What can hang from each mark:
Q: S
C: B K L Q S Y
U: B
W: Z
M: T
A: B
S: Q Y
L: Y
T: N Y Z
Y: C L S
N: T
Z: T W
K: D
B: A U

Each row was made from one small tree. Brackets hold a mark, then the marks that hang from it, in alphabetical order. Every link used is in the known rows. Write each row's tree.
In the rows, 128 means zero.
Known rows:
{C {B A} K {Q S}}: [132 197 128  63 141 178 156  96 125 129 222 242  90 119 157 147 126 140
 122 148  92 119 152 191 113 100 125 114 183  96 148 151 134  92 150 104
  99 119  85]
{Q S}: [132 143 151 118 148 116 148 115 134 149 158 152 106 125 152 124 111 123
 154 139 112 132 115 146 121 131 117 118 119  99 144 135 126 113 124  98
 125 130 116]
{C B K {Q S}}: [133 200  99  77 136 171 138  97 130 128 209 215  96 102 161 157 130 136
 135 143  70 126 150 205 125  92 118 126 177  82 160 146 122 106 139  94
 112 133  98]
{S Q}: [142 125 117 120 120 105 142 130 152 124 157 147 133 116 154 142  97 125
 150 116  93 148 140 142  88 125 129 153 133  94 138 168 119 125 103 122
 108 108 136]
{M {T N {Z W}}}: [111 125 109  85 143 106 123 146 126 136 116 120 122 149 211 162  87 151
 172 153 120 139 151 159 127 157 144 173 116 125 138 119  81 143 101  72
 131  84 168]
{A {B U}}: [128 120 132 111 141  97 157 124 133 131 153 139 123 134 185 135 148 117
 129 127 117 108 142 159 114 139 153 127 165 125 136 121 152 115 113 111
  91 117 128]
{N {T Y Z}}: [128 126 114 109 148  96 113 165 127 134 141 136  93 119 196  99  69 111
 153 154  94 130 118 164 118 155 132 158 152 113 133 173 129 138  98  73
  74 144 139]
{K D}: [123 122 105 124 159  88 145 100 108 127 123 132 120 119 149 127  94 125
 145 153 100 136 163 142 116 144 117 155 113  99 135 144 115 113 134 118
 117  93 122]
{S Q {Y C}}: [114 126 130 153  95 111 133 115 162 134 175 150 139 122 139 143 110  96
 140 121 105 164 152 137  55 114 166 167 134  94 138 117 110 145  82 135
 101 119 131]
{C {B U} L {Q S}}: [153 190  90  82 169 202 171  99 166 121 175 228  89 111 189 153 122 138
 146 138 103 127 160 192 117  82 130 119 196  89 173 158 147  95 153 103
 109 126  84]
{L {Y {C B K} {S Q}}}: [ 98 175  88 128  90 147 128 142 128 107 213 173 157 167 146 174 122 127
  95 137  96 150 181 162  58  90 150 153 186  84 128  96 113 141 112 154
 108 137 111]
{M {T N {Y C L}}}: [ 81 119 160 126 115 126 119 153 111 172 142  88 114 155 177 133  74 149
 149 173 164 153 162  87 117 126 155 163 139 102 117  97 109 166 113  75
 110 108 122]
{Z {T {Y C}} W}: [122 147 120  94 130 117 130 115  98 132 167  69 124 174 150 162 103 105
 157 182 128 115 159 132  51 124  90 159 133 122 156 108 118 133  92 103
 118 108 154]
{Y {C {B A} L} {S Q}}: [125 164  89 126 148 169 163 128 149 122 193 178 130 164 151 166  81 123
  95 165 142 162 174 129  67  90 168 141 197  87 140 119 129 119 128 153
  88 126  97]
{T N Y Z}: [115 120 148  84 142 111 108 161 125 128 121 121  95 144 198 118  60 146
 137 149  87 116 115 151 159 151 138 168 141 123 135 180 127 165 116  49
  63 139 150]
{Q {S {Y {C K} L}}}: [ 85 159 176 144 108 134 144  94 115 172 220 143 110 113 124 131 116 108
 130 150 127 149 162 163  58 105 168 143 147  92 135  74 132 156 100 113
 107 132  91]
{W {Z {T N {Y C S}}}}: [ 98 145 142  95 121 120 126 161  80 120 157  72 118 183 166 138  43 110
 127 164 141 140 150 112  81 130 134 167 159 158 141 114 111 154 123  83
 141 151 136]
{S Q {Y {C K L}}}: [130 153  96 139  93 144 123  99 167 135 200 184 116 106 121 149 108 115
 119 145  87 159 179 187  68 100 174 186 172  77 142 147 141 150  94 151
  70 114 109]
{Q {S Y}}: [123 140 155 124 129 118 146 105 157 153 169 175 111 118 134 115 133 105
 148 132 101 147 117 166 103 128 137 135 122 108 149 128 133 125 101  99
 108 125 128]
{B A U}: [126 116 168  93 137 121 187 119 130 123 147 166 116 138 177 123 108 129
 139 127 145 113 146 139  98 151 154 120 143 124 135 140 155  98 137 138
 112  85  97]
{Y {C B K} L {S Q}}: [ 90 182 105 133 111 146 153 131 107 131 230 105 143 139 159 175  82 128
  98 143 128 163 194 150  39  87 169 154 195  77 139  74 109 149 106 140
 108 133 103]
{S Y}: [115 119 123 128 125 105 137 115 153 129 151 153 135 116 143 127 130 102
 143 136  91 142 141 171  98 137 157 156 129 105 149 125 131 133 100 113
  87 110 130]
{Q {S {Y C L}}}: [ 92 141 180 161 128 132 148 106 124 171 190 132 115 130 133 128 107  96
 145 146 146 155 149 132  60 107 163 133 130  99 138  65 121 154 103 102
 112 138 100]
{W {Z {T N {Y L}}}}: [120 136 152  85 135 125 139 167  95 123 152  82 109 155 173 141  57 141
 148 138 110 123 157 136  80 127 120 181 149 155 149 154 127 165 107  69
 108 122 139]
{T N}: [116 113 127 110 129 112 129 164 125 127 124 140 112 135 160 150  95 142
 151 130  98 125 133 138 135 146 149 144 132 103 142 138 132 138 127  89
  95 122 116]
{B A}: [123 116 153 107 147 115 158 128 129 132 151 167 121 138 153 127 106 123
 139 148 122 122 135 134 106 145 143 132 131 113 131 143 136 107 131 125
  94  97 106]
{L {Y C}}: [103 124 136 151 127 127 122 138 124 125 151 156 142 163 145 148 126 106
 138 148 106 122 155 123  95 116 143 140 130 105 122  96 118 139 133 128
 117 127 101]
{S Q {Y C L}}: [101 128 147 165 102 126 146 126 148 147 189 123 144 122 135 148  90  98
 140 122 125 170 172 129  24 103 173 168 141  93 135  94 112 163  81 129
  90 120 119]
{L {Y {C {K D} Q} S}}: [ 85 161  94 126 117 144 110 118  88 114 163 177 156 131 122 156  86 108
 110 170 100 151 221 154  78 111 128 148 165  99 111  96 105 125 173 132
 120 117  78]
{T {Y S}}: [108 135 140 101 141 116 130 143 131 132 145 111 129 149 155 109  84 109
 126 166 118 143 135 137 115 144 124 133 152 114 133 136 129 136 130  98
  91 131 134]
{W {Z {T Y}}}: [141 148 132  82 139 108 147 116 115 109 157 107 113 147 168 113  89 109
 148 153  98 118 142 153  90 127  99 175 134 157 151 173 118 130 106  98
 127 115 153]
{Z {T {Y {C Q S} L}}}: [110 142 113  93 155 157 149 156 103 141 183 120 121 147 163 171  79  97
 140 188 136 131 203 128  40  94  96 170 179  86 144 123 111 131 119  71
  95 120 120]
{C {K D} L Y}: [136 133  45  90 167 129 144  79 125 126 166 178  99 126 142 139 108 151
 111 185  63 144 200 219 128 112 124 182 155  82 145 163 158 118 150 134
  88  79  91]
{U {B A}}: [126 148 146 106 153 112 153 115 101 127 144 161 128 135 170 109 126 131
 129 130 124 106 128 122 100 146 149 124 159 120 109 138 135 115 124 124
  99 127 102]
{L {Y S}}: [103 126 124 128 133 118 129 164 135 118 140 157 160 158 137 138 120 106
 128 145 107 144 156 144  95 135 132 132 143 116 122 105 127 128 141 126
 109 131 114]
{W {Z {T N {Y {S Q}}}}}: [131 146 128  76 101 113 133 177 122 107 157  98 126 160 164 141  40 129
 134 120 107 158 146 133  71 130 111 181 162 155 148 184 117 148 103  86
 122 135 168]
{T N Z}: [117 118 132 106 147 105 119 168 125 123 119 134 110 129 192 142  69 144
 146 133  90 124 131 152 150 152 156 167 133 117 139 150 113 153 117  65
  90 132 132]
{L {Y {C B Q} S}}: [ 89 170  88 129 136 181 122 149 125 106 172 184 163 169 162 173 120 102
 120 157 112 143 187 142  84  82 145 129 190 100 134  75  99 127 160 114
 116 151  90]
{Z {T Y}}: [134 137 121  87 137  94 136 137 127 131 150  97 117 135 140 130 108 120
 142 162 105 128 139 146  99 138  92 164 138 116 158 160 141 124  97  92
  98 112 151]
{N {T {Y C}}}: [112 124 122 137 124 111 115 155 109 147 162 125  96 144 166 119  84  98
 157 167 122 135 127 118  89 138 140 137 151  97 128 128 135 132 110 105
 100 144 107]

Write each row's tree:
[139 144 112  72 138 107 135 129 112 126 151  87 125 162 148 155 115 116
 161 164 102 116 150 159  65 136  73 160 131 130 164 146 132 125  87  94
 105  92 170] -> {Z {T Y} W}
[ 85 128 167 127 103 136 117 188 116 149 164  83 126 166 154 151  32 132
 123 139 148 171 162  85  61 114 155 148 169 101 120 111 121 182 116  88
  84 147 122] -> {T N {Y C L {S Q}}}
[100 133 136  66 149 125 108 172 109 121 125  92 120 181 195 138  44 130
 140 160 110 125 135 161 113 157 129 153 154 139 139 134 113 169 119  53
  79 138 166] -> {T N {Y S} {Z W}}
[ 90 145 125 145 133 108 148  88  68 146 177 101 118 117 140 146  75 131
 126 170 124 137 207 138  72 122 148 163 136  88 124  93 115 142 133 130
 115  97  86] -> {Y {C {K D}} L}
[136 140  63  80 154 151 139 101 148 127 179 186  97 128 154 142 126 144
 115 171  66 136 176 227 128 104 145 170 172  86 150 150 166 125 141 128
  74  99  89] -> {C K L Y}
[106 158  51  77 169 175 145 131 147 106 180 174 141 147 187 154 119 120
 113 156  89 158 176 200 101  84 134 137 195  90 161 102 118 112 161  96
 108 128 100] -> {C B Q {Y S}}
[115 136 112 113 146 118 110 146  96 135 155 107  95 163 196 128  62  94
 174 172 118 117 133 153  70 142 133 157 147 122 134 122 109 149  92  86
  99 138 140] -> {N {T {Y C} {Z W}}}
[103 143 160 149 124 125 138  95 137 156 182 155 113 135 132 120 125  91
 146 147 126 149 124 137  87 119 154 131 122  98 144  90 116 134 102 110
 121 140 111] -> {Q {S {Y C}}}
[120 130 125 102 162 123 125 166 103 141 153  99 105 141 193 131  57 110
 175 158 112 125 150 174  57 143 126 156 154 124 138 135 121 159  90  72
  74 125 145] -> {N {T {Y L} {Z W}}}
[134 126  66  60 132 133 163 127 152 118 208 194 116 147 180 154 123 139
 116 145  65 139 169 213  79 105 119 185 162  55 137 168 131 118 111 126
  96  92 131] -> {C K {S Q} Y}
[ 91 115 116  88 130 123 129 156 124 153 143 137 102 182 200 138  93 139
 145 197 146 131 149 102 135 133 130 170 139  79 115 128  98 140 111  75
 114 106 145] -> {M {T N {Y {C S}}}}
[104 154 119  97 131 116 133 134  89 136 165  52 141 188 138 163  85  89
 141 188 150 137 167 126  39 131  94 149 150 127 151  81 112 132 102 105
 126 122 153] -> {Z {T {Y C S}} W}
[110 116 120 104 136  97 124 152 140 145 115 132 119 122 207 132  81 160
 154 149 121 147 142 141 159 160 160 174 124 116 133 141  89 138 106  67
 121 104 147] -> {M {T N Z}}
[138 162  68 110 133 169 166 151 180  96 164 204 151 163 168 166 123 139
 111 119 105 148 183 181  72  91 146 149 202 100 146 145 155 124 129 158
  94 119 113] -> {C {B U} {L {Y {S Q}}}}
[119 128 110  95 122 116 149 124 150 152 173 152 118 162 195 127  97 125
 143 180 142 155 156 106  89 113 115 181 140  69 112 155  83 127  83 112
 129  89 164] -> {M {T {Y {C {S Q}}}}}
[124 129  79 120 181 150 157 130 128 132 157 171 106 151 172 161  99 108
 134 195 116 121 168 146 101 108 146 165 159  64 133 134 123 122 132 119
  91 117 102] -> {Y {C L S}}
[118 122 135 143 113 121 148 134 168 141 172 141 145 104 133 145 101 112
 142 108 101 169 167 157  42 115 159 173 142  97 141 132 125 154  80 120
  79 105 134] -> {S Q {Y L}}
[131 141 101  91 129 112 118 179 132 124 154 110 123 150 186 131  39 101
 161 139 108 160 141 169  42 148 114 155 168 124 135 162 113 146  85  92
  92 140 174] -> {N {T {Y {S Q}} {Z W}}}
[130 127  87 111 161 106 130 158 111 125 139 125 111 130 190 145  81 101
 183 143 100 128 141 183  73 154 133 151 137 118 143 130 109 126  96  97
 106 120 141] -> {N {T {Z W}}}
[ 82 160 134  84  95 161  86 158  99 130 172 148 113 138 153 149  56 129
 115 168 111 140 171 143 114 122 151 140 194 103 127 126 128 154 162  75
  86 153  96] -> {T N {Y {C K Q} S}}
[124 133 141 103 141 104 145 150 113 147 161  79 124 134 139 140  93 124
 141 161 119 136 160 136  71 125  99 164 144 113 154 138 139 142  94  87
  86 111 137] -> {Z {T {Y L}}}
[107 136 173 136 139 125 154 117 142 166 179 149 117 112 133 129 114 108
 145 132 126 156 141 161  75 118 144 137 129 104 147 104 130 144  98  96
 100 129 114] -> {Q {S {Y L}}}
[122 138 123  72 152 112 126 100 136 141 134 108 119 150 208 115  97 135
 163 180 118 132 145 167 123 148 107 175 120 131 133 148  85 138  93  78
 115  85 184] -> {M {T Y {Z W}}}
[ 95 132 138  85 128 121 102 130 109 146 131  96 107 181 211 140  66 142
 162 182 142 129 145 127 129 145 139 175 126 131 123 117  82 165  96  61
 118 102 167] -> {M {T N {Y C} {Z W}}}
[102 156  95 144 115 145 134 156 142 107 186 161 164 182 157 169 119 114
 111 132 111 155 167 128  61  88 145 145 172  95 133  86 102 139 115 144
 117 145 119] -> {L {Y {C B} {S Q}}}
[125 153 139 110 131 153 132 104 165 143 170 207 118  94 136 123 121  97
 154 127  90 154 138 176  99 112 134 132 145 102 153 138 121 117 126  84
 107 132 114] -> {C {Q {S Y}}}
[140 155  65  99 173 175 180 128 151 117 202 220 103 179 183 177 100 129
 110 177 121 125 171 144  70  78 150 165 191  57 134 159 125 110 115 144
  76 104 113] -> {Y {C {B A} L {S Q}}}
[115 143 134  77 130 115 130 170 101 114 145  90 122 169 166 132  53 122
 133 147 116 138 146 138  97 144 115 169 157 166 148 155 124 145 120  78
 124 142 150] -> {W {Z {T N {Y S}}}}
[ 95 135 125  64 140 114 109 160 122 141 122  93 130 176 204 133  59 143
 149 176 141 149 147 148 125 160 127 165 140 141 132 128  87 157 107  58
 108 108 182] -> {M {T N {Y S} {Z W}}}
[109 138  75  58 164 183 162 137 123 130 205 201 121 127 185 164 112 128
 122 165  83 133 212 221  74  88 128 173 187  62 138 132 131 126 150  94
  86 100  89] -> {C K Q S {Y L}}
[ 94 150 138 135 135 149 173 145 117 135 210 127 145 166 160 169  71 122
 100 148 168 165 183 105  30  91 169 130 185  95 130  73 110 138 117 141
 102 126  96] -> {Y {C {B A}} L {S Q}}
[139 168 120 128 159 187 128 106 145 152 168 197  92 107 145 150  92 107
 154 167 120 147 162 142 112  88 135 120 164  84 145 137 123 115 159  96
 112 143  73] -> {Y {C L {Q S}}}
[120 132 118 128 111 118 129 171 156 114 149 166 169 152 130 149 102 113
 128 116  98 161 160 138  69 121 126 143 148 106 122 134 123 134 123 136
 109 127 131] -> {L {Y {S Q}}}
[114 133 126 125 134 109 127 198 131 146 164 102 122 119 180 118  20 111
 140 132 123 180 151 143  49 136 141 159 181 107 124 153 123 161  87  83
  71 155 142] -> {N {T {Y L {S Q}} Z}}
[101 134 148  88 139 132 103 147  95 128 139  92  99 185 206 148  53 126
 152 168 111 105 131 137 114 140 138 164 140 133 135 128 103 178 112  57
  89 135 152] -> {T N {Y C} {Z W}}
[103 121 166  97 150 122 117 177 116 138 133 102 101 142 194 127  48 151
 137 145 104 124 139 142 129 140 150 170 151 123 132 158 130 187 113  41
  55 137 138] -> {T N {Y L} Z}
[ 96 134 103 100 166 174 145 146 131 137 171 138 148 127 163 151  84 112
 129 148 123 177 200 173  65  91 141 137 179 102 140  84 127 132 167  90
 100 125  83] -> {C Q {Y L S}}
[152 150  45  87 153 168 195 118 201 100 187 229 119 141 191 162 136 126
 121 130  91 134 174 214  66  92 155 188 198  64 167 174 146 115  87 145
  69  93 141] -> {C {B U} L {S Q Y}}
[ 82 147 159 114 163 141 131 136  87 144 164  50 132 179 190 139  38  96
 133 187 154 139 169 134  52 123 140 150 159 133 126  71  96 180 115  80
  96 137 138] -> {T {Y C L S} {Z W}}
[ 98 125 141  90 129 119 111 178 119 131 128 115 117 162 157 133  68 134
 127 152 113 139 127 128 131 151 136 135 158 115 132 141 141 151 135  75
  81 142 133] -> {T N {Y S}}
[111 155  90  85 175 182 171 124 117 111 195 222 115 166 197 174 109 106
 121 184 126 107 176 139  83  88 142 143 189  74 133 121 103  95 149 109
  98 112  90] -> {Y {C {B A} Q S}}
[121 161  72 134 127 124 134  96 116 130 174 144 122 121 123 151  52 128
 102 169 112 178 209 153  72 114 143 169 170  76 126 140 124 127 130 160
 105 108 101] -> {Y {C {K D} L} {S Q}}
[105 146  75 105 154 149 171 147 150 124 204 125 148 158 178 167 103 138
 106 135 113 181 183 175  52  81 144 155 187  82 153  93 122 142 113 122
  98 123 119] -> {C B {Y L {S Q}}}
[103 127 146  76 141 128 119 152 114 154 131  86 117 159 211 141  63 157
 163 166 135 135 162 149 110 142 129 180 134 132 130 128  94 177  94  47
  99  91 168] -> {M {T N {Y L} {Z W}}}
[ 99 158 135 134 111 103 138  56 103 155 194 160 103 117 119 117 109 112
 125 164 107 149 165 164  90 124 141 155 122  90 135 107 122 130 107 125
 122 117 108] -> {Q {S {Y {C {K D}}}}}
[140 144  33  89 194 166 154 112 165 113 173 181 108 156 182 155 142 144
 117 172  74 136 164 212 130  83 141 163 180  79 167 139 149 122 134 118
  73 111 101] -> {C B L Y}
[105 166  81 115 114 126 112 136  96 128 207 147  86 145 177 135 110 122
 132 173  93 117 143 169  96 118 147 150 186  80 143 124 140 131  99 118
  85 143 103] -> {N {T {Y {C B K}}}}
[119 168 125 129 120 150 132  79 144 159 207 194  88 112 118 129 122 110
 126 169 102 148 154 189  99 102 166 149 161  87 147 120 147 138 115 126
  89 131  90] -> {Q {S {Y {C K L}}}}
[105 148 108 116 159 131 120 116 145 157 145 115 120 148 186 104  57 118
 119 216 163 172 165 129 137 128 152 169 167 117 120 124  98 147 117  94
  99 124 135] -> {M {T {Y {C L} S} Z}}
[131 143  47  83 170 167 192 110 175 105 172 210 115 151 198 159 150 120
 118 159  97 116 170 218  92 104 159 176 193  76 167 143 150 114 106 128
  74 100 125] -> {C {B U} L {S Y}}
[128 137 138  71 163 121 129 118 119 122 138 114 111 158 195 127  81 118
 155 166  88 108 130 179 109 145 109 164 134 135 142 159 110 152 102  74
  85 115 168] -> {T Y {Z W}}
[ 99 119 153  96 140 116 119 164 131 158 130  98 107 136 206 116  57 164
 144 164 133 147 149 130 144 146 145 182 141 122 125 144 102 175 102  43
  86 109 152] -> {M {T N {Y L} Z}}
